Each row was made from one walk, in order. Every step used is in the known rows, and no mark comes twice. Write each row's walk.
Known rows:
toko, nasi, munut, molil: [  5 -10  -3  -3  25  -8  -4  15  19   8 -10   5  41 -20  -5 -15   3   6
  -5  -8   4   6 -10  54   0  14  23  -1]
pasi, bizu, movo: [ 26 -17  -4 -13   6  -4  -3  -4  11  19   0   9  28 -25  -9   2 -16  22
 -11   8  15  -1  14  38   5 -13   3   5]
nasi, munut, vunon, toko, zaroker, bizu: [  6   1  -2 -22 -10 -28  -1 -18   3  11   4  16  -8 -15  14  -9 -14 -15
 -15   1   9  -1  22  48 -13  16  10   5]
fada, movo, toko, zaroker, bizu, dore: [ 12 -12   6 -19 -13 -29  -2  -5  12   9  -7  10   6 -25 -30   6 -22  -6
 -14  22   7  10  21  43  -9  -8  24  -1]
nasi, munut: [ 20 -15  -8  -5  14 -22   3  15  21   7   2 -17  12 -18  -2  -3  -9   8
  -5  -2   8  -1  -6  71   0   6  -3  12]
vunon, toko, nasi: [ 22  10  -7   9  10  -1  -1 -14   1  10 -13  18   9 -16 -13   3   5  -3
   5   3  16   5  11  45  10  11  24   9]
zaroker, toko: [ 14  -2  -3  -2  -3  -4  14  -6   3   6  -1   9 -13 -10   2   5 -14   0
  -6  24   7 -13   3  48   4   8  40  14]
toko, nasi, munut, vunon: [  7 -12  -3   4  19 -27  -2  22  17  14  -2   6   8 -16   5   0  11  -5
   7 -16  15   6  11  55  -6  16   2  12]
pasi, bizu, movo, toko, zaroker, fada: [ 23  -3   8 -31  -3   0   0  -4  -9   5  -9  11   8 -16  -1  11 -18 -13
  -2  13  10 -25  22  41 -17  -2  15 -10]
pasi, bizu, movo, toko, nasi, munut: [ 32 -14   5  -9  18 -17  -3   9  33  21  -6 -12  39 -23  -7  -3  -4  20
  -1  -9  15  -2  16  43  -6  -3  -3   1]
fada, movo: [ 25 -15  -7  16   3 -22  -5   8  12   8   0   3  22 -23 -24  17  -6   5
   6   2  14   1   9  48   4   0  20  14]
munut, vunon, toko: [ 12  -4 -13   8  -8  -6   1  -1  -6  17  -4  29 -17  -1  10  -4 -12 -16
  -8   8   7  -7   6  37   0  20  28  20]
pasi, bizu, movo, toko, nasi: [ 29  -5   4  -3  17   1  -4  -6  12  24 -14  11  33 -27 -15   4  -7  19
   3   2  18  -4  31  33  -2  -7  15   2]
dore, bizu: [  9  -2   0 -14  17 -14   2  -4 -13  15  -1   7  -2 -19  -5  -3 -23   7
  -9  15  11  -9   2  59   2  -5  -4   2]
zaroker, bizu: [  2  -8  -2 -18   5 -13  -7 -14   5  13   2  18 -10 -16 -16 -11 -21   3
 -18  10  15  -2  16  62  -1  -8   5  16]
bizu, movo, toko: [ 32 -20  -3   2  -2   6   2   0   8  26 -11   4  16 -20  -9   0 -26  23
   0  14   9 -19  13  38 -10  -3  29  18]
dore, bizu, movo, toko, molil: [ 13 -17  -5  -2  -1   3   1 -16   5  26  -7  -3  23 -35  -7  -1 -30  21
 -12  14  14 -22   7  17 -10   2  40  14]
munut, molil: [ -3 -10 -10  -3  17   5  -2   8  -3   8  -9  22  20 -18  -2 -12 -16   2
 -13   9  -1  -2  -8  52   3  10  36   5]
fada, movo, toko, nasi, munut, vunon: [ 17 -18   1  11  13 -31  -5  25  24  21  -3   5  19 -15  -3   5   7  -2
  10 -17  15  -1  20  39 -14  15  11  14]
fada, movo, bizu: [ 18 -14  11   8  22 -28   1   2  12  11   8  -1  12 -18  -8  13 -19   9
   0   4   9  -6  16  50 -10  -3  10  17]
vunon, toko, nasi, munut: [ 28  -3  -4   3  12 -18   1   2  23   9  -6  -7  21 -15  -6  -4   6   3
   3  -9  14   5   0  55   2  12   7   8]
dore, bizu, pasi: [ 10   1  -9  -6  21 -12  -1   2 -10  13  -2  13 -13 -21  13   1 -28  17
 -23  29  21   6   0  53  18  -4   9   2]
pasi, bizu: [  9  -2  -7 -19  21 -12  -3   1   0   9   4  14   7 -20   1   4 -25   1
 -23  12   7  -2  20  53   9  -8  -9  -2]
munut, nasi, toko: [ 16   0  -5  -2   5 -10   8   8  -2  10  -9   7   5 -18  -7   4  -9  -3
 -13  10  25 -21  19  45  -8   4  19  23]
nasi, toko, redek: [ 16   2  -9  17   7 -11  -7   4  -7  18  -2  -3   9 -32  14 -10 -13   2
 -19  21   0  -3   9  55  -6   2  31  23]
vunon, munut, nasi, toko, zaroker, bizu: [ 10   2   2 -25 -14 -29   0 -16  -5  11   1  11   3 -26   3  -2 -19 -12
 -21   5  20  -8  31  54 -14   5   5   0]
munut, nasi: [  7  -7 -13  -3  21 -10  12   8   0   1  -8  14  11 -16 -17   9   2  11
   0  -1  26  -6  15  72   1  -5  12  18]
redek, toko, nasi: [ 24   8   3  13  17   1   9   1  -4   9  -9   6   9 -24 -10   8  -1   1
  -1   8  25   5  13  39   8   8  14   7]

Which walk is each row?
[ 27  -5   9   6  11  -7  -9   4  11  14 -15  12  23 -17 -31  14   3  -2
  17  -2  21 -11  24  38  -7  -2  27   7]	zaroker, fada, movo, toko, nasi
[ 16 -19   7   2   8 -27  -9  28  23  18  -4   8  13  -8 -10   5  11 -12
  13 -17  18  -8  17  37 -19  11  10  11]	zaroker, fada, movo, toko, nasi, munut, vunon
[ 21 -12   0 -17  -8 -11  -2 -23   6  15  -2   9  19 -32  -9  -1 -11  17
  -2   7  17   1  18  48  -8  -3  16   6]	toko, zaroker, bizu, movo
[ 13  -7 -14  20   3 -18  -6   7   3  19   1   6   5 -15  23 -17  -2   0
 -13   6  -3   7   1  55  -6  11  31  22]	nasi, munut, vunon, toko, redek
[ 26 -21   2 -11  -8   2  -5 -11  13  31  -8  11  11 -18 -15 -10 -31  23
  -9  14  13 -18  22  36 -14 -10  24  20]	zaroker, bizu, movo, toko
[ 17  -4 -10  16   0 -19  -3  11  -5  19  -3  -2  20 -29   9  -9  -6   4
 -18  10  10  -2  13  62  -9  -2  24  18]	vunon, munut, nasi, toko, redek
[ 14 -13  18 -11   3 -31   4   9  11  -1  -2   0   6 -17 -27  17 -12 -14
  -2  18   6   4   8  48 -13  -9  18  -2]	toko, zaroker, fada, movo, bizu, dore
[ 31  -4   7   2 -10 -17   2   7  -5  -3  -2   3  14 -19 -18  25  -4 -20
   7   7  20 -11  11  34  -8   6  24  -1]	redek, toko, zaroker, fada, movo
[ 20 -11  19  -4   5 -36   0   6  12   6   9   2   6  -4   5  11  -8 -18
   4  -5   9 -16  16  36 -27  11  12   7]	nasi, munut, vunon, toko, zaroker, fada, movo, bizu
[ 14   8   5 -22  -2  -8   6   2 -16  -7 -10  10  -3 -15  -2  14  -1 -29
   1  10  21 -26  17  52 -17   9  20   1]	munut, nasi, toko, zaroker, fada
[ 10  -1  -8  15   6  -9   4  -4  -1  11   1   2   1 -23  13  -6  -6  10
 -11  26  -3   2   3  62   0   0  48  18]	zaroker, toko, redek
[ 15   7   3   4  13  -4   8 -10   7   7  -9  12   5 -18 -11   9   8   2
   8   9  17   0  13  47   7   8  34   7]	zaroker, toko, nasi
[ 15   0  -6  -8   2 -22  -6 -10   3  12  -1  17  -5 -27  11   9 -27  10
 -23  23  20   7  27  41   5   1  28   4]	fada, movo, toko, zaroker, bizu, pasi
[ 12   1 -10  15  12 -13   0   8  -6  15  -5   1  16 -29   7  -7  -1   7
 -16  14  11  -5  17  59 -10  -3  31  26]	munut, nasi, toko, redek
[ 10  -7  -5  -1  15  -4  -4   8  18  10 -11  10  37 -14  -2 -19   1   1
  -7  -6   3   3 -12  44   1  18  31   0]	vunon, toko, nasi, munut, molil
[ 14   6  -6  12   9  -6  -3  -5   0  15 -11  28   2 -12  -4   2   9 -11
   7  -3  17   5  17  38   5  17  25  12]	munut, vunon, toko, nasi
[ 17 -10 -12   6  -7 -15   1   7   8  17  -1  14  -9   0  13  -9  -9 -13
  -9   0   6  -6   0  39  -4  22  18  19]	nasi, munut, vunon, toko
[ 29 -17   5   1  -5  -6  -7  11   8  15  -8   8   9  -9 -25  11 -20  -5
   4  10  12 -26  16  36 -14  -5  29  14]	zaroker, fada, movo, toko
[ 17   3   5 -22   0  -1   3   0 -16  -2 -11  10  -7 -13   0  12 -16 -22
   4  14   7 -26  15  57 -16   8  23  -3]	movo, toko, zaroker, fada
[  6 -14   9  -8  16 -20   8   8  12   7  -2   2  -6 -15 -18   3 -23   1
 -14  24   1   8   2  58  -4 -11  11   9]	movo, bizu, dore
[ 30 -18  -1 -11   3   3  -1  -1   9  27  -8   9  21 -20  -5   0 -33  22
 -12  15   9 -18  24  30  -8 -10  15   8]	pasi, bizu, movo, toko
[ 27   0   2 -13   1  -9  10 -14 -15  15  -9   0  19 -34  13  10 -26  11
   3  16   5 -15  22  43 -15   9  21  -8]	dore, bizu, movo, toko, zaroker
[ 16  15  -6  -8   4 -19  16  -4 -17  -3  -8   3  11 -32  15  17  -7 -11
  -5  10  16 -14  28  52 -12  19  21   2]	munut, nasi, toko, zaroker
[ 27   0  -2 -15   4  -8   8 -11  -8  11  -7   4  24 -34  16  14 -26   8
  -5  14   3 -11  32  41 -11   8  18  -9]	pasi, bizu, movo, toko, zaroker
[  5 -18  -8   0  12 -26   1  26  14  14   4   4  -2 -12  11  -3  -4  -5
  -2  -9   9   0   5  58  -8  16   2  16]	nasi, munut, vunon
[ 18  -7  19  -6  15 -28   1  -1   3   1   6   1   9 -16  -6  19 -12  -9
   7   4  10 -14  18  50 -20   0  13   5]	toko, zaroker, fada, movo, bizu
[  8  -9 -13   3  -8 -12   4  -3   4  13  -4  -3  18 -34  -3   4 -17  -5
 -22   4  24 -17   8  30  -6  12  33  17]	vunon, munut, nasi, toko, molil
